Each row was made from one walk, in order. Every step used is in the known rows, and no mark comes twice. Write each row's walk.
Known rows
G/D/X/M/P/R/Z: [-0.94  1.84 -2.47 -0.72 -0.57  1.52 -1.72 -0.73  2.08  1.98  0.97 -3.75
  1.35  2.46  1.87  4.01  5.79 -4.16  2.31 -1.72  1.38  0.48  1.10 -1.02
 -2.14  3.90 -2.19  1.80 -0.44 -0.95]
Z/R/S: [ 0.05  1.41 -2.91 -0.22 -0.97  0.43  1.22  0.09  0.98  1.30 -0.18 -0.21
 -0.83 -1.02  0.72  0.58  1.23  0.29  0.67 -1.32 -1.20  1.05  3.37 -1.40
 -0.90 -0.83 -0.02 -0.25 -0.99  1.64]
Z/D/G/M: [ 1.43  1.84 -4.26 -1.39  1.96  1.42 -1.79  0.42  0.72  4.59  1.06  0.23
 -1.68 -1.69  1.15  2.00  2.45 -4.17  0.85  0.47  1.30 -2.58 -1.08 -1.55
 -3.78  0.88 -1.54 -3.39 -0.40 -0.86]
D/X/M: [-0.24 -2.65 -1.27 -1.47 -0.22  1.81 -1.02 -1.28  1.29  1.04 -0.23 -1.91
  2.67 -0.12  2.12  0.96  0.89 -1.18  1.26 -0.59  0.26 -1.21 -1.86 -0.70
 -2.22  0.94 -0.12 -0.35  1.31 -0.77]
D/G/M/P: [ 2.16  2.36 -1.91  0.33  1.25 -0.23 -1.38 -0.81  1.09  2.65  1.70 -0.83
  2.78  0.32 -0.64  2.01  2.21 -3.79  1.37  1.65  2.31 -1.71  1.14 -1.06
 -2.58 -0.09 -2.96 -0.78 -0.40 -2.30]
R/B: [-1.07  0.40 -0.18  0.03 -1.99 -1.07 -0.29  1.58  0.94  1.68 -0.68 -0.04
 -0.33  0.81  0.90  0.41  0.03 -0.63 -0.07  0.02  0.54 -0.74  0.58 -1.22
 -1.72 -0.88  0.27  2.79  1.42  0.08]
G/D: [-0.88  1.17 -0.58 -1.41  1.09  1.37 -0.40  1.00  0.51  2.15 -0.17 -0.96
 -2.11 -0.12  0.60  0.98  2.32 -0.19 -0.25 -0.45  0.36 -0.86  0.06 -0.53
 -0.15  0.50 -0.09 -1.37 -0.43 -0.67]
P/R/S: [ 0.63  1.98 -2.38  0.54 -1.03 -1.24  1.96  0.88 -1.43  0.63  0.14 -0.08
  0.98  0.36  0.46  0.12  1.17 -1.51  1.97 -1.22 -0.21  0.95  3.49 -0.91
  0.63  0.54 -0.97  0.94  0.07  2.78]
G/D/X: [-1.60 -0.65 -1.35 -1.65  1.61  1.02 -0.84  0.31  1.24  2.64  0.00 -3.44
 -0.15  0.68  2.31  1.85  3.48  0.18  0.72 -1.24 -0.09 -0.80 -1.04 -1.51
 -0.43  0.94 -0.61 -3.63 -0.48 -0.98]
X/M/G/D/Z: [ 1.85 -0.83 -2.31 -3.17 -1.48  2.69 -1.32 -1.32  2.57  3.04  0.70  1.48
 -1.24 -1.90  3.11  1.28  3.25 -3.28 -0.90 -1.00  0.69 -2.83 -1.44  0.73
 -5.72  2.57 -1.30  1.42 -0.37 -1.72]
B/R/Z: [-0.20 -0.30 -0.57  1.59 -1.96 -1.44 -0.20  1.20  0.58  2.02 -0.51  0.01
 -0.69 -0.73  1.42  0.89  2.29 -2.54  0.47 -2.07 -1.09  2.87 -0.44  1.69
 -2.68  1.63 -0.66  2.50 -2.14 -1.13]
B/R/P/D: [-2.63  1.59 -1.62  2.82  0.40  0.84  0.20  0.16  0.38  0.86 -0.16 -0.44
 -0.86  0.81  1.31  2.71  1.46 -3.27 -0.14 -0.57  0.02  3.48  1.44  1.37
  1.70  1.56  0.07 -0.94 -4.45  1.10]
Z/R: [ 0.30  0.46 -1.49  0.27 -2.25  0.23  0.46 -0.53  1.10 -0.47  0.52 -0.72
 -2.18 -0.44 -0.02  0.66  0.99  0.58 -0.05 -0.69 -0.22  0.77  0.96 -0.60
 -0.62  0.61  1.16 -0.28 -1.95  0.62]
P/D/G/M: [ 2.14  1.43 -3.64  0.24  0.38  0.98  0.21  0.54 -0.39  4.04  0.45  0.64
  0.39 -1.99  1.22  2.61  1.73 -4.31  0.73 -0.56  1.91 -0.21 -2.31  0.22
 -2.72  2.16 -1.06 -1.07 -1.89 -0.39]
Z/D/G: [-0.12  1.15 -3.00 -0.73  1.03  1.89 -1.34 -0.84  0.82  2.43  2.13  1.21
 -3.16 -1.80  1.04  0.63  1.60 -1.56  0.22  0.41  0.20 -1.98 -2.04 -0.92
 -1.25  1.00 -0.49 -3.51 -0.21 -0.22]
B/R/Z/D: [-1.62  1.00 -2.58  0.66  0.24  0.28 -1.27  1.38  1.18  2.97  0.04 -0.04
 -3.77 -0.29  1.50  1.53  3.28 -3.70  0.20 -1.76 -1.64  2.53 -0.13  0.63
 -2.58  2.31 -0.59 -0.24 -2.43 -0.32]
S/R/P/D: [-2.22  3.01 -1.05  1.60 -1.53  2.55  0.01 -0.38 -0.06 -1.04  0.30 -1.09
 -0.57  1.55  1.06  2.82  0.26 -2.54 -1.35 -0.95 -0.04  2.07  1.93  1.21
  1.48  2.06  0.11 -1.55 -3.08  1.18]
S/R/P/M/G/D/X: [-0.51  1.05 -3.84 -1.76 -2.91  2.48 -2.36 -2.17  2.53  1.27  1.34 -4.27
  2.39  1.00  4.42  2.70  4.24 -4.55  0.04 -2.00  2.83 -1.69  3.06  0.53
 -3.65  2.96 -1.63 -3.22 -1.42  1.41]
Z/D/X/M: [-1.53 -1.37 -3.15 -2.45  2.03  3.49 -2.28 -1.07  1.90  1.97  0.43 -1.81
 -0.44  0.30  2.19  1.61  1.78 -2.28  1.02 -0.20 -0.30 -1.56 -1.46 -1.78
 -2.16  1.69 -0.04 -3.01  1.03  0.03]
D/G/M: [ 2.78  0.48 -2.31 -0.44 -0.08 -0.29 -0.60  0.21  0.27  3.57  0.44  0.23
  1.36 -2.16  1.10  1.27  1.46 -2.99  1.17  0.12  1.86 -2.22 -1.40 -0.52
 -3.84  0.13 -1.72 -0.61 -0.15 -1.66]
D/X: [-0.71 -1.83 -0.76 -0.33  0.63 -0.42 -0.44 -0.68  0.60  0.52  0.19 -2.59
  1.78  0.73  1.71  0.87  1.25  0.34  1.00 -0.84 -0.45  0.12 -1.06 -0.90
 -0.31  0.44 -0.57 -2.20 -0.09 -0.38]
X/M/P/R: [ 0.82  2.11 -1.25  0.56 -1.60  0.68 -0.18 -1.45  0.20 -1.84  1.59 -0.97
  1.97  2.40 -1.55  1.00  1.37 -3.41  2.00  1.23  1.94 -0.10  2.74 -0.36
  0.15  2.12 -0.55  2.50  0.38  0.74]
M/G/D: [ 0.39  0.69 -2.59 -1.95 -1.58  1.39 -1.01 -0.18  1.42  2.80  0.71 -0.48
 -2.23 -0.72  1.29  0.14  2.72 -1.65 -0.88 -0.03  1.52 -1.24  0.82  0.54
 -2.57  0.60 -0.71 -1.20 -0.37  0.13]
P/R/B: [-0.08  1.41 -1.30  1.00 -4.28 -2.57  1.07  1.79 -0.40  0.39  0.14 -0.65
 -0.73  1.74  0.55  0.63  0.99 -1.81  1.33 -0.49  1.30  0.00  1.58 -1.21
 -1.01  1.02  0.59  3.54  0.54  1.74]
G/M/P: [ 0.94  2.59 -0.80 -0.06  2.31 -0.43 -1.26  0.34  0.72  1.10  0.24 -2.22
  2.81  2.52 -1.59  2.02  1.61 -3.31  0.97  1.58  1.59  0.00  3.48 -1.11
 -1.38 -0.43 -2.42 -0.10 -0.38 -1.28]
X/D/Z: [ 0.29 -0.56 -0.90 -1.31  0.51  1.78  2.09  0.11  0.09  1.19 -0.88 -0.11
 -1.34 -0.21  2.17  1.95  1.83 -1.02 -0.21 -1.43 -1.87 -0.07 -3.10 -0.89
 -1.25  2.50 -1.23  0.79 -0.68 -1.78]
R/Z/D/X/M/G: [-0.36 -1.55 -5.21 -2.51 -1.01  3.36 -3.42 -1.78  3.39  3.94  0.69 -0.70
 -0.87 -0.82  3.98  1.97  3.28 -4.69  0.06 -1.62  0.44 -0.59 -1.30  0.07
 -6.36  2.68 -1.51  0.21  0.86  0.16]

Write each row's walk
[ 1.67  0.91 -3.50 -2.43 -1.33  1.63 -1.28 -0.85  1.32  2.35  0.85 -0.32
  0.11 -1.11  1.81  0.15  3.00 -3.79 -0.05 -0.96  3.38 -1.93  1.15  0.97
 -3.87  2.54 -0.54  0.21 -0.17  1.70] => P/M/G/D
[-0.34 -1.24 -3.37 -2.26 -0.87  1.07 -1.40 -0.81  2.01  3.46  0.88 -3.07
 -0.30  0.05  2.92  1.01  4.00 -1.24  0.13 -0.81  1.08 -1.09 -0.13 -0.45
 -2.82  1.02 -1.27 -3.39 -0.39 -0.33] => M/G/D/X
[ 0.33  3.59 -2.25  0.63  2.78  0.84 -0.51  0.58  0.11  1.53  0.24 -1.70
  2.03  2.66 -1.47  3.26  1.97 -4.59  0.60  0.82  1.69  1.99  2.53 -0.39
 -0.18  1.55 -1.81 -0.52 -2.32 -0.20] => G/M/P/D
[ 2.60 -0.25 -2.89 -1.07 -2.40  0.37 -0.77 -1.76  0.76  0.13  1.05  0.64
  2.19 -1.04  1.10 -0.79  0.74 -3.49  0.14 -0.46  3.05 -1.07  1.15  1.51
 -3.58  2.07 -0.42  1.60  0.28  2.40] => P/M/G
[ 2.02  1.17 -4.40 -2.23 -4.89  0.01 -0.70 -0.30  3.70  3.14  0.99  0.15
 -2.13 -0.91  4.02  2.29  4.96 -3.98 -0.56 -2.79  2.12 -2.21  1.13 -0.74
 -7.49  3.66 -0.11  3.36 -2.15  1.01] => P/M/G/D/Z/R/B
[ 2.03  3.72 -3.21  1.29 -3.01 -2.75 -0.47  0.97  0.65  3.04  1.79 -1.50
  2.22  2.04 -0.02  2.69  3.18 -5.63  2.73  1.15  3.61 -1.83  2.71 -2.35
 -3.57  0.85 -2.38  2.61  0.16 -0.45] => D/G/M/P/R/B
[ 1.83  3.61 -1.88  0.99 -0.04 -1.88 -0.01  0.50 -0.53  0.02  1.10 -2.65
  2.63  3.39 -1.90  2.18  2.58 -4.45  2.34  1.03  2.32  0.68  4.50 -1.18
 -0.51  1.43 -2.15  0.62 -1.31  0.39] => G/M/P/R
[-2.15 -0.18 -2.46 -0.87  2.28  1.20 -2.22 -0.10  1.79  2.64  0.19 -1.81
 -1.49  0.61  2.88  2.69  3.17 -1.74  0.29 -2.21 -1.46  1.14 -1.36 -1.14
 -2.07  1.97 -1.34 -1.79 -0.59 -0.23] => R/Z/D/X
[-1.97  0.67 -0.22  2.15 -0.14 -0.52 -0.59 -0.10  0.89  0.40 -0.20 -0.82
  0.17  0.61  1.19  1.44  1.22 -2.08  0.22  0.16 -0.04  1.48  2.42  0.55
  0.70 -0.51 -0.60 -0.40 -2.67 -0.10] => B/R/P
[ 0.25  2.88 -3.27  1.26  1.67  1.85 -0.99 -0.35  0.68  3.60  0.13  0.69
  0.83 -1.22  2.13  4.34  1.58 -4.76  0.15 -0.01  2.38 -0.30 -0.10 -0.10
 -1.13  0.93 -1.82 -0.85 -2.73 -0.07] => R/P/D/G/M
[ 1.41  5.56 -6.27 -0.26  2.46  0.19 -0.63  0.24  0.20  4.22  2.47 -1.01
  0.77  1.02 -0.06  2.79  4.34 -6.34  3.19  0.86  1.55 -1.09  5.02 -3.00
 -1.92  1.06 -3.84 -2.88 -0.59  1.27] => Z/D/G/M/P/R/S
[ 1.01 -0.88 -4.27 -2.76 -0.69  1.37 -1.60 -1.47  1.87  2.82  1.06 -2.92
  1.93 -0.31  3.38  1.03  4.27 -3.32  0.92 -1.80  2.94 -1.88  0.13  0.05
 -4.17  2.97 -1.15 -2.09 -0.19  1.37] => P/M/G/D/X
[ 1.76  0.37 -3.36 -1.77 -2.89  0.76 -0.06 -1.21  3.01  1.98  1.66  0.12
 -4.07 -1.31  2.56  1.77  4.70 -1.24 -1.28 -1.84 -0.26 -0.84  0.37 -0.04
 -4.42  2.64 -0.57 -0.75 -3.67 -0.73] => M/G/D/Z/R
[-3.33  0.49 -1.78  1.33  2.44  1.81 -0.75 -1.22  1.09  0.51 -0.06 -2.21
  1.32  1.68  2.65  3.83  1.36 -1.41  0.08 -1.05  0.15  2.11  0.30 -0.47
  2.27  1.15 -0.78 -2.47 -2.68  1.29] => R/P/D/X
[ 3.10  3.36 -2.88  1.22 -1.01 -1.67 -0.10 -0.60 -0.27  1.34  2.51 -1.37
  2.57  1.23 -0.92  2.24  3.19 -4.86  2.85  1.12  3.08 -1.12  2.15 -1.05
 -1.80  1.77 -2.70 -0.14 -1.18 -0.50] => D/G/M/P/R
[-0.27  2.35 -0.44  0.41 -1.96  1.55 -1.09 -1.35  0.33 -2.00  0.33 -1.22
  2.75  0.94  1.58  1.71  0.32 -3.32 -0.10 -1.17  1.69 -0.59  3.37  0.97
 -0.83  2.05 -0.37  0.25 -0.95  1.62] => S/R/P/M
[-2.05 -0.58 -2.75 -1.28  2.81  1.39 -1.62 -0.50  1.19  1.49  0.88 -2.57
 -1.21  1.16  1.77  1.50  2.19 -0.75  0.76 -0.52 -0.97 -0.26 -0.70 -1.95
 -0.26  1.16 -0.50 -4.93 -0.34  0.42] => Z/D/X
[ 2.25  3.10 -5.21  0.06 -0.75 -0.19 -1.17  1.01  0.13  4.53  1.23  0.48
 -2.38 -1.38  1.99  3.35  4.37 -6.27  1.80 -1.73  1.58 -0.57 -0.60 -0.79
 -4.78  3.62 -2.20  0.42 -1.43  0.20] => P/R/Z/D/G/M
[ 0.52  1.05 -1.27 -1.26 -0.45  0.71  0.41 -0.09  2.07  1.24  0.72 -0.34
 -3.93 -0.68  1.96  2.64  4.24  0.27 -0.70 -2.28 -1.45 -0.43 -0.62 -1.14
 -2.08  2.51  0.05 -0.80 -3.80 -1.53] => G/D/Z/R
[-0.77  0.90 -0.31 -0.06 -5.30 -0.73  0.17  1.90  0.33  0.54 -0.20 -1.55
 -0.43  1.43  0.90  0.24  0.07 -1.52 -0.36 -0.80 -0.10 -0.57  1.27 -0.39
 -2.87  0.39  0.63  1.23  0.90 -0.32] => S/R/B
[-0.45  0.30 -2.60 -0.97 -3.73  1.12  2.34  1.15  2.02  2.43 -1.05 -0.86
 -3.94  0.10  3.01  3.05  2.90 -1.21 -0.38 -2.07 -1.45  0.05 -1.64 -2.64
 -3.68  2.23  0.21  3.29 -1.26 -1.11] => X/D/Z/R/B
[ 1.79  4.67 -4.98  0.26  1.20  0.01 -1.27 -0.39  0.34  2.43  3.14 -1.41
 -0.53  1.63 -0.80  2.85  4.13 -6.01  2.50  1.51  2.52 -1.38  2.50 -2.18
 -1.63  2.51 -2.58 -2.95 -1.47  0.13] => Z/D/G/M/P/R
[-1.71  0.49 -1.54 -2.18  2.22  3.12 -2.36 -1.37  2.70  2.01  0.70 -3.90
  1.99  2.12  1.10  2.67  3.88 -2.12  1.31  0.44  1.08 -1.51  0.73 -1.79
 -1.13  1.14 -1.55 -1.86  0.68 -2.02] => G/D/X/M/P
[-1.16 -0.37 -4.37 -0.46 -4.14  4.42 -1.54 -2.71  2.04  0.62  1.01 -2.50
  1.93  0.85  3.77  2.98  1.54 -5.17 -0.60 -1.12  1.35  0.57  0.94  1.58
 -3.07  3.11 -0.64 -1.63 -1.59  1.28] => S/R/P/D/X/M/G
[-0.75  1.47 -2.50 -1.18 -0.06  1.67 -1.01 -1.06  1.34  0.88  1.54 -4.52
  1.78  3.09  0.67  2.85  4.83 -3.18  2.74 -0.02  1.87 -0.93  1.69 -1.91
 -0.35  3.00 -1.21 -1.26 -0.15 -0.36] => G/D/X/M/P/R
[-1.91  1.88 -2.80 -1.15 -1.99  0.61 -1.27  0.45  2.25  2.54  0.84 -4.56
  1.15  3.93  1.60  3.21  4.87 -4.04  2.65 -0.03  2.31 -1.63  2.35 -3.06
 -2.02  2.12 -0.95  1.62  1.24 -0.21] => G/D/X/M/P/R/B
[ 2.71  0.32 -2.78 -2.57 -0.63  0.72 -0.87 -1.39  1.72  1.95  1.25  0.97
  0.39 -1.34  3.20  1.26  3.91 -3.77 -0.41 -2.12  1.83 -2.30 -0.27  1.02
 -5.13  4.02 -1.59  1.10 -1.55  0.27] => P/M/G/D/Z
[ 1.67  3.37 -2.92  0.76  1.42  0.32  0.29 -0.45  1.67  0.67  1.18 -1.19
  0.12  2.03 -0.20  4.94  3.81 -4.14  0.08 -1.06 -0.02  2.39  2.00 -1.00
 -2.15  3.62 -1.67 -0.04 -5.61 -1.02] => G/M/P/D/Z/R
[ 2.31  3.92 -4.45  0.58 -1.88  0.89  0.96  0.45 -0.03  4.09  0.54 -2.05
  0.56  0.55  1.03  4.37  5.16 -6.76  2.55 -0.76  2.31  0.53 -0.03 -1.24
 -3.61  3.70 -3.74  3.08 -0.75 -1.60] => X/D/G/M/P/R/Z
[-0.18  1.46 -2.90 -0.28  0.57  1.81 -1.98 -0.49  1.48  3.59  1.35  2.02
 -3.47 -2.36  2.24  1.88  2.58 -2.47 -0.24 -1.27 -0.30 -0.71 -2.54 -0.13
 -3.04  1.91 -1.36 -0.42 -0.36 -0.83] => R/Z/D/G
[ 1.45  1.11 -4.78 -1.05 -2.73  3.31  0.60 -3.14  2.83  0.51  0.33 -0.21
 -0.75 -0.93  4.14  3.63  3.52 -4.47 -0.67 -2.17  1.52 -0.37  1.23 -0.26
 -4.06  3.80 -1.36  2.29 -2.97  1.57] => X/D/Z/R/P/M/G
[-0.80  0.81 -1.71  0.30 -4.26 -0.89  0.19  1.07  2.00  1.18 -0.25 -0.82
 -2.45  0.36  0.79  1.03  0.97 -0.17 -0.11 -0.60  0.34  0.01  1.51 -1.77
 -2.43 -0.29  1.44  2.39 -0.59  0.72] => Z/R/B
[ 2.79  1.64 -5.58 -2.81 -1.48  1.33  0.25 -1.23  2.60  3.29  0.99  0.67
 -0.40 -2.36  3.83  1.78  5.12 -3.58  0.07 -3.49  0.61 -1.21  3.08 -0.33
 -6.01  3.13 -1.68  0.82 -2.63  2.02] => P/M/G/D/Z/R/S
[-0.37  1.68 -2.99  0.29  3.51  0.55 -0.98 -0.06  0.82  2.09  0.42 -4.38
  3.81  3.41  0.19  4.14  3.12 -4.29  1.50 -0.01  1.27  2.08  1.49 -1.34
 -0.56  2.03 -2.29 -2.69 -2.32 -0.58] => G/M/P/D/X
[-0.35  1.10 -2.35  0.77 -2.82 -0.33  1.24  0.85  1.79  1.22  0.12  0.84
 -3.19  0.35  2.30  3.33  2.19 -1.62 -0.94 -2.58 -1.11  1.68 -1.02 -0.96
 -2.61  3.15  1.03  2.74 -3.82  0.46] => P/D/Z/R/B
[ 1.33  2.26 -3.99 -0.96  1.51  1.26 -2.46  0.79  1.44  5.76  0.47  0.96
 -2.04 -2.25  2.36  3.14  3.38 -5.16  0.48 -1.21  0.84 -1.27 -1.61 -0.75
 -5.44  1.78 -2.47 -0.33 -0.65 -1.55] => R/Z/D/G/M
